Every row comes from one small tree of marks. The marks that hang from a mark follow it in brackets, in the order of their numbers. Every link used is in the known rows. Which tree was each row made from?
Known rows:
z67[z444[z763]]: [ 0.06  0.15 -0.07  0.00  0.04 -0.20  0.10  0.13  0.04  0.06 -0.03  0.02
  0.04 -0.22  0.14  0.01  0.04  0.02 -0.02  0.07 -0.08 -0.06]
z763[z303 z678]: [-0.01 -0.05  0.17  0.02  0.15 -0.01  0.05  0.05 -0.02  0.14 -0.03 -0.03
  0.02  0.15  0.07  0.25  0.03  0.02  0.24 -0.04 -0.07 -0.45]
z67[z444[z763[z678]]]: [ 0.07  0.13  0.00 -0.05  0.15 -0.28  0.26  0.15  0.02  0.13 -0.06 -0.02
  0.02 -0.13  0.16  0.17  0.09  0.03  0.06  0.05 -0.12 -0.38]
z303[z665 z763[z444[z67]]]: [ 0.07  0.01 -0.04  0.05  0.18 -0.23  0.07  0.07 -0.24  0.30  0.07  0.05
 -0.05 -0.08  0.11  0.08 -0.02 -0.05  0.27  0.06 -0.04 -0.11]
z763[z303 z678[z202]]: [ 0.00 -0.11  0.12 -0.01  0.11  0.06  0.00 -0.01 -0.09  0.01  0.06  0.04
 -0.04 -0.08  0.05  0.17  0.00  0.00  0.28 -0.01 -0.06 -0.55]
z763[z444]: [ 0.03  0.09  0.01 -0.01  0.11 -0.06 -0.04  0.01 -0.08  0.00 -0.02 -0.02
 -0.14  0.04  0.12  0.05  0.03  0.01  0.12  0.01 -0.01 -0.16]
z303[z763[z444] z772]: [ 0.06  0.06 -0.04  0.08  0.26 -0.20 -0.11  0.01 -0.15  0.14  0.04  0.08
  0.04  0.08  0.13 -0.07  0.04 -0.03  0.19  0.00 -0.07 -0.27]
z444[z763[z678]]: [ 0.05  0.02  0.04 -0.03  0.11 -0.21  0.26  0.10 -0.02  0.11  0.01  0.02
 -0.01 -0.03  0.10  0.18  0.03 -0.03  0.04  0.02 -0.09 -0.28]
z763[z303[z665 z772] z444[z67]]: [ 0.11  0.09  0.03  0.20  0.11 -0.19 -0.25  0.08 -0.16  0.33  0.04  0.03
 -0.01 -0.08  0.08  0.01 -0.08 -0.07  0.54  0.03 -0.06 -0.14]
z444[z67 z763[z303 z678]]: [ 0.02 -0.06  0.08  0.06  0.06 -0.22  0.22  0.18 -0.05  0.21  0.05 -0.01
  0.01 -0.14  0.16  0.27 -0.03 -0.08  0.16  0.07 -0.15 -0.27]
z678[z202]: [ 0.02 -0.07 -0.04 -0.03 -0.04  0.06 -0.05 -0.05 -0.06 -0.13  0.08  0.06
 -0.06 -0.22 -0.02 -0.07 -0.03 -0.02  0.05  0.03  0.00 -0.09]
z303[z665]: [ 0.06  0.04  0.00  0.03  0.03 -0.04  0.01 -0.02 -0.05  0.18  0.01  0.06
  0.01 -0.01 -0.06  0.00 -0.03  0.01  0.18 -0.01  0.04  0.00]
z885[z772]: [ 0.04 -0.05 -0.02 -0.04  0.01 -0.03  0.11 -0.10 -0.12  0.07 -0.05 -0.05
  0.06  0.04  0.00 -0.01  0.00 -0.03 -0.01  0.04  0.00 -0.04]
z67[z444[z763[z303 z678[z202]]]]: [ 0.07  0.03  0.05 -0.01  0.15 -0.16  0.09  0.11 -0.05  0.05  0.03  0.05
  0.00 -0.30  0.20  0.18  0.04  0.02  0.27  0.06 -0.15 -0.60]
z763[z303 z444[z67]]: [ 0.00  0.00  0.06  0.09  0.07 -0.08 -0.11  0.10 -0.12  0.08  0.03 -0.07
 -0.12 -0.06  0.18  0.14 -0.03 -0.04  0.25  0.05 -0.08 -0.15]
z67[z444[z763[z303[z772] z678]]]: [ 0.10  0.14  0.06  0.10  0.20 -0.30  0.00  0.17  0.02  0.24 -0.03  0.04
  0.14 -0.09  0.18  0.11  0.05  0.00  0.31  0.02 -0.17 -0.51]
z67[z444[z763[z303[z447 z665]]]]: [ 0.15  0.17 -0.05  0.21  0.14 -0.16  0.09  0.07 -0.13  0.32  0.07  0.19
  0.18 -0.14  0.15  0.04  0.03  0.00  0.34  0.03 -0.11 -0.37]
z444[z67 z763]: [ 0.03 -0.01 -0.09  0.04 -0.09 -0.22  0.17  0.14 -0.03  0.05  0.07  0.01
 -0.01 -0.27  0.09  0.04 -0.06 -0.10 -0.06  0.11 -0.09  0.17]
z763[z303[z447 z665] z678]: [ 0.09  0.01  0.12  0.16  0.20 -0.03  0.16 -0.04 -0.19  0.36  0.07  0.12
  0.11  0.17  0.01  0.18  0.04  0.00  0.44 -0.06 -0.07 -0.60]
z763[z303 z444 z678[z202]]: [ 0.04 -0.04  0.14 -0.02  0.22 -0.01 -0.04  0.01 -0.16  0.00  0.03  0.01
 -0.17 -0.05  0.17  0.22  0.03  0.01  0.39  0.00 -0.08 -0.70]

Write each row's tree:
[ 0.03  0.00  0.07 -0.05  0.36 -0.20  0.19  0.04 -0.17  0.16 -0.02  0.00
 -0.08  0.17  0.17  0.24  0.10  0.02  0.17 -0.01 -0.08 -0.57] | z303[z763[z444 z678]]
[ 0.05  0.09  0.09  0.02  0.19 -0.22  0.14  0.17  0.02  0.19 -0.05  0.00
  0.06 -0.09  0.21  0.25  0.07  0.03  0.21  0.03 -0.15 -0.51] | z67[z444[z763[z303 z678]]]
[ 0.15  0.10 -0.09  0.22  0.06 -0.11 -0.06 -0.08 -0.16  0.29  0.09  0.18
  0.17  0.05 -0.08 -0.21  0.00 -0.05  0.29 -0.03 -0.04 -0.17] | z303[z447 z665 z772]
[ 0.00  0.00  0.14  0.02  0.18 -0.16  0.06  0.12 -0.13  0.17 -0.02 -0.11
 -0.14  0.02  0.21  0.30  0.02 -0.03  0.34  0.03 -0.12 -0.48] | z763[z303 z444[z67] z678]
[ 0.11  0.06 -0.07  0.13  0.19 -0.33 -0.07  0.05 -0.24  0.36  0.07  0.08
  0.03 -0.08  0.08 -0.07 -0.04 -0.08  0.38  0.06 -0.06 -0.10] | z303[z665 z763[z444[z67]] z772]
[ 0.07  0.03  0.14  0.06  0.21 -0.19  0.08  0.10 -0.19  0.37  0.00 -0.05
 -0.12  0.02  0.14  0.32 -0.02 -0.02  0.54  0.02 -0.08 -0.43] | z763[z303[z665] z444[z67] z678]
[ 0.04 -0.03  0.00  0.00  0.01 -0.30  0.32  0.15 -0.05  0.14  0.04 -0.03
 -0.04 -0.18  0.10  0.20 -0.01 -0.08  0.03  0.09 -0.13 -0.13] | z444[z67 z763[z678]]
[ 0.13  0.04 -0.11  0.23  0.19 -0.17  0.00 -0.09 -0.24  0.35  0.14  0.26
  0.26  0.08 -0.03 -0.18  0.02 -0.05  0.28 -0.03 -0.07 -0.24] | z303[z447 z665 z763 z772]
[ 0.13  0.08  0.01  0.21  0.10 -0.18 -0.14  0.08 -0.06  0.33  0.08  0.18
  0.17 -0.10  0.05 -0.04 -0.09 -0.07  0.38  0.00 -0.06 -0.08] | z444[z763[z303[z665 z772]]]
[ 0.06 -0.02  0.04  0.14  0.07 -0.31  0.06  0.16 -0.05  0.26  0.05  0.02
  0.10 -0.15  0.13  0.14 -0.04 -0.11  0.26  0.06 -0.18 -0.27] | z444[z67 z763[z303[z772] z678]]
[ 0.05 -0.04  0.01 -0.07  0.08 -0.17  0.13  0.03 -0.19 -0.01  0.05 -0.07
 -0.25 -0.24  0.12  0.16  0.00 -0.04  0.24  0.09 -0.10 -0.46] | z763[z444[z67] z678[z202]]
[ 0.06  0.04 -0.07  0.11  0.27 -0.12  0.11 -0.04 -0.27  0.11  0.11  0.14
  0.02  0.13  0.17  0.02  0.10 -0.02  0.09  0.00 -0.09 -0.46] | z303[z447 z763[z444]]
[ 0.01 -0.04  0.00  0.13 -0.04 -0.14  0.05  0.16 -0.04  0.11  0.08  0.03
  0.05 -0.23  0.15  0.12 -0.08 -0.10  0.10  0.09 -0.12  0.03] | z444[z67 z763[z303]]
[ 0.13  0.02 -0.02  0.18  0.30 -0.25  0.15 -0.06 -0.25  0.45  0.11  0.22
  0.22  0.17 -0.02 -0.02  0.06 -0.04  0.36 -0.05 -0.12 -0.58] | z303[z447 z665 z763[z678] z772]
[ 0.12  0.04 -0.03  0.23 -0.01 -0.27 -0.11  0.13 -0.09  0.36  0.10  0.12
  0.13 -0.24  0.05 -0.04 -0.13 -0.12  0.38  0.06 -0.10  0.07] | z444[z67 z763[z303[z665 z772]]]
[ 0.12  0.13  0.16  0.12  0.31 -0.19 -0.12  0.03 -0.15  0.40 -0.01  0.04
 -0.02  0.17  0.10  0.16  0.01  0.00  0.64 -0.05 -0.07 -0.59] | z763[z303[z665 z772] z444 z678]
[ 0.00 -0.02 -0.05  0.02  0.15 -0.22  0.06  0.08 -0.19  0.10  0.06  0.00
 -0.07 -0.06  0.16  0.09  0.01 -0.05  0.08  0.08 -0.08 -0.13] | z303[z763[z444[z67]]]
[ 0.02  0.03  0.06 -0.05  0.14 -0.23  0.17  0.10 -0.13  0.12 -0.03 -0.11
 -0.19 -0.02  0.14  0.22  0.04 -0.03  0.19  0.05 -0.10 -0.32] | z763[z444[z67] z678]
[ 0.11  0.10  0.08  0.19  0.29 -0.15 -0.03 -0.02 -0.20  0.24  0.05  0.07
  0.04  0.22  0.16  0.10  0.10 -0.02  0.45 -0.05 -0.15 -0.81] | z763[z303[z447 z772] z444 z678]
[ 0.09  0.06 -0.04 -0.08  0.10 -0.22  0.21  0.09 -0.03  0.01  0.01  0.04
 -0.05 -0.36  0.13  0.10  0.05  0.01  0.11  0.08 -0.13 -0.49] | z67[z444[z763[z678[z202]]]]
[ 0.03 -0.14  0.04  0.04  0.02 -0.18  0.15  0.12 -0.12  0.07  0.12  0.04
 -0.05 -0.36  0.14  0.20 -0.06 -0.10  0.22  0.10 -0.15 -0.36] | z444[z67 z763[z303 z678[z202]]]
[ 0.08  0.05  0.06  0.18  0.10 -0.04 -0.25 -0.01 -0.06  0.30  0.03  0.12
  0.15  0.03 -0.04 -0.06 -0.07 -0.02  0.44 -0.04 -0.01 -0.10] | z763[z303[z665 z772]]
[ 0.05 -0.10  0.06  0.09  0.13  0.05  0.10 -0.07 -0.20  0.04  0.14  0.12
  0.03 -0.04  0.06  0.12  0.05 -0.02  0.30 -0.02 -0.12 -0.74] | z763[z303[z447] z678[z202]]
[ 0.10  0.15  0.01  0.12  0.12 -0.16 -0.01  0.13 -0.02  0.28 -0.01  0.09
  0.11 -0.20  0.15  0.09 -0.01  0.02  0.31  0.04 -0.06 -0.17] | z67[z444[z763[z303[z665]]]]
[ 0.08  0.03  0.03  0.21  0.09  0.04 -0.01 -0.06 -0.18  0.27  0.09  0.17
  0.14  0.08  0.01  0.02  0.00 -0.02  0.35 -0.05 -0.03 -0.29] | z763[z303[z447 z665]]
